What can hang from each mark:
B: F L
E: J
J: C E S T
T: J
F: B
C: F J
S: Y
L: E

Each row was made from one small tree. The marks that hang from a mark follow it in brackets, in alphabetical order. Every link used is in the known rows. Write each row's tree.
Known rows:
T(J(C E S)): [ 20.0 -10.4  -5.7  59.6  60.0 -50.2  20.1   4.0  26.6 -19.7   9.0 -13.0
 -16.5 -36.4  36.1 -29.8 -20.2  -5.9   6.1]
L(E(J(C(F) S(Y) T))): [ 20.2 -31.5  -0.7  64.6  55.8 -40.9  15.0  -8.4  19.8 -53.5  23.3  15.0
 -28.1 -29.0  61.5 -34.9 -10.9   5.5  31.1]
F(B(L(E(J)))): [  6.4  -5.7  -5.3   0.1  43.0 -22.7   6.8 -16.7 -12.4 -41.1  39.3  13.8
 -12.0 -34.8  39.5 -20.5  17.9  19.2  18.4]
J(C(F) E S T): [ 20.7  -4.0  12.6  59.7  59.9 -37.5  25.7  -3.8  26.5 -50.1   4.1  -5.2
 -25.3 -25.1  51.7 -20.8 -42.9  -0.5  19.0]
T(J(C(F(B)) E)): [  4.9   0.6  -7.9  38.1  48.0 -35.3  26.5   1.2   4.3 -28.3  -5.7 -10.7
 -25.8 -34.5  31.3 -10.1  10.5   5.0   3.9]
T(J(C(F(B(L))) E S)): [ 20.2   8.9  -6.2  50.7  53.6 -34.9  25.7   1.8   8.2 -49.0  10.5 -10.6
 -30.3 -36.2  37.2 -25.3 -13.5  -3.1  20.3]
B(F L(E(J(C S(Y) T)))): [ 33.2 -27.2  -1.9  59.2  58.2 -34.1   1.8  -9.2  15.8 -56.0  41.7  13.9
 -16.5 -32.1  71.3 -60.5 -26.4  -3.7  43.9]
T(J): [  6.3 -17.1 -11.1  19.4  27.9 -46.9  13.2   1.9   8.5  -2.6  -2.6 -16.6
  -1.7 -35.3  17.0 -15.4   9.9   8.0  -4.9]
F(B(L(E(J(C S T))))): [ 22.3 -22.5  -2.7  40.6  75.8 -23.6  17.2 -13.0   5.3 -62.8  52.7  17.4
 -24.3 -37.4  57.3 -39.1 -12.1  14.5  36.2]
C(F(B) J(E S(Y) T)): [  1.2  -3.7   1.7  49.0  57.4 -25.5  36.2  -2.7  12.5 -58.9   3.4 -12.6
 -38.5 -42.6  65.4 -26.7   7.5  -3.3  40.0]
T(J(C(F(B)) S(Y))): [ 10.0 -22.1 -18.2  47.0  45.2 -47.8  31.4   6.2  10.4 -38.0  -1.5 -17.4
 -30.6 -40.9  29.0 -22.2  16.8  -7.7  29.5]
L(E(J(C(F) S))): [ 11.9 -12.1   5.7  47.3  45.8 -44.9   5.9 -13.7   9.0 -44.1  29.3  21.3
 -22.4 -19.3  55.8 -20.0  -8.2  14.9  10.5]
F(B(L(E(J(S T))))): [ 18.2 -17.9  -5.4  25.6  67.4 -18.5  16.2 -13.5  -1.8 -57.8  49.1  15.9
 -20.6 -43.8  48.4 -34.1  -2.2  19.1  32.9]
J(C S): [ 15.8 -15.8   5.6  32.7  48.6 -50.4  18.5  -3.7  19.9 -31.3  14.5 -11.0
 -12.2 -23.6  38.1 -20.6 -25.6  -2.4  14.8]
S(Y): [  7.6 -18.3  -3.0  10.3  25.0 -47.0  15.7  -1.9  12.8 -20.2  -5.1 -22.0
  -6.2 -31.1  26.9 -16.3   2.3  -7.4  19.5]
B(F L(E)): [ 32.7   0.2   2.9  10.5  27.9 -31.7  -5.2 -16.5   0.2 -28.2  12.4   2.9
  -0.8 -19.9  42.1 -30.7 -14.9   7.0  11.7]
J(E T): [ 12.7  -7.7   7.6  27.9  51.1 -29.7  20.5  -5.7  17.5 -27.8   1.4 -11.4
  -8.9 -32.2  36.6 -17.3 -24.1   5.8   9.6]

Which tree is each row?
[ 25.0 -11.4  -3.5  45.3  49.5 -24.3  21.5 -11.0   5.7 -66.8  14.6  -3.1
 -34.8 -35.5  67.1 -37.5   7.6   5.3  45.6]
C(F(B(L(E))) J(S(Y) T))
[ 10.3   6.4   2.8  48.4  51.9 -21.4  30.7  -2.4   9.3 -70.7   9.7 -14.3
 -38.1 -40.6  66.6 -35.9  -5.9  -7.8  46.7]
C(F(B(L)) J(E S(Y) T))
[  5.6 -36.4  -1.0  51.0  57.4 -44.8  21.0   1.1  24.4 -46.0  30.5  -3.5
 -18.0 -37.2  53.0 -39.1 -16.0  -5.6  36.8]
E(J(C S(Y) T))
[ 36.3 -16.1 -20.5  55.7  49.2 -40.8  18.5  -2.1   8.3 -48.8   7.6  -6.7
 -32.7 -37.4  36.3 -34.1   6.9  -4.2  33.5]
T(J(C(F(B(L(E)))) S(Y)))
[ -4.0 -26.8  -3.5  43.8  56.9 -32.8  32.4  -0.3   6.8 -63.8  25.9   0.9
 -33.7 -39.2  52.9 -27.1   5.4   0.1  44.2]
E(J(C(F(B)) S(Y) T))
[ 26.1  -2.6   1.2  54.7  62.7 -27.6  32.1  -1.2  16.2 -73.7   8.8 -14.6
 -36.9 -36.5  51.0 -32.9 -30.7 -15.1  50.5]
J(C(F(B(L))) E S(Y) T)
[ 21.7 -26.1   5.8  42.8  60.8 -43.7  22.5  -3.2  24.4 -38.9  15.0  -9.7
 -14.0 -28.3  43.6 -26.7 -35.2   1.9  20.3]
J(C S T)
[ 13.8  -8.7  -4.8  13.0  55.7 -25.6  11.9 -14.9  -6.3 -50.8  47.9  14.8
 -18.8 -38.3  42.2 -27.8   8.2  14.6  27.1]
F(B(L(E(J(S)))))
[  9.1  14.9   9.5  39.7  54.7 -17.7  28.0  -6.3   4.0 -66.9  17.6  -5.5
 -33.1 -34.3  66.7 -29.0 -13.5   6.3  31.3]
C(F(B(L)) J(E S T))
[-16.3   4.1   4.8   3.4  24.5 -29.8  22.9  -8.5 -10.1 -36.7   0.9  -8.0
 -22.2 -25.5  51.0  -3.5  30.5  16.5  10.7]
C(F(B) J)
[ 20.1  -9.3  -8.5  71.6  44.6 -52.7  22.9   7.2  27.3 -31.4  -8.0 -17.5
 -27.4 -34.8  38.0 -29.3 -12.8 -16.1  18.0]
T(J(C(F) E S(Y)))
[ -1.6 -16.2  -1.7  36.5  46.2 -30.4  33.9  -1.8   6.0 -56.6   5.0 -13.9
 -35.0 -39.1  60.2 -24.9  16.8   2.0  40.9]
C(F(B) J(S(Y) T))
[ -2.5   7.5  15.0  40.5  36.2 -28.7  18.6  -5.9  12.4 -37.8  -3.7  -6.2
 -20.3 -24.0  65.3 -16.6  -8.6  12.1   5.5]
C(F J(E T))
[ 16.9  -0.5   3.4  24.0  41.3 -15.8  14.9 -16.1  -6.2 -55.5  12.4   5.0
 -26.2 -26.6  63.0 -22.5  10.8  23.7  21.0]
C(F(B(L(E))) J(T))
[ 25.1  -4.3  -4.8   0.2  43.0 -25.4  12.1 -16.5  -6.9 -37.8  16.5  -1.0
 -12.0 -30.5  29.2 -16.2   5.0  12.2  18.1]
F(B(L(E)))
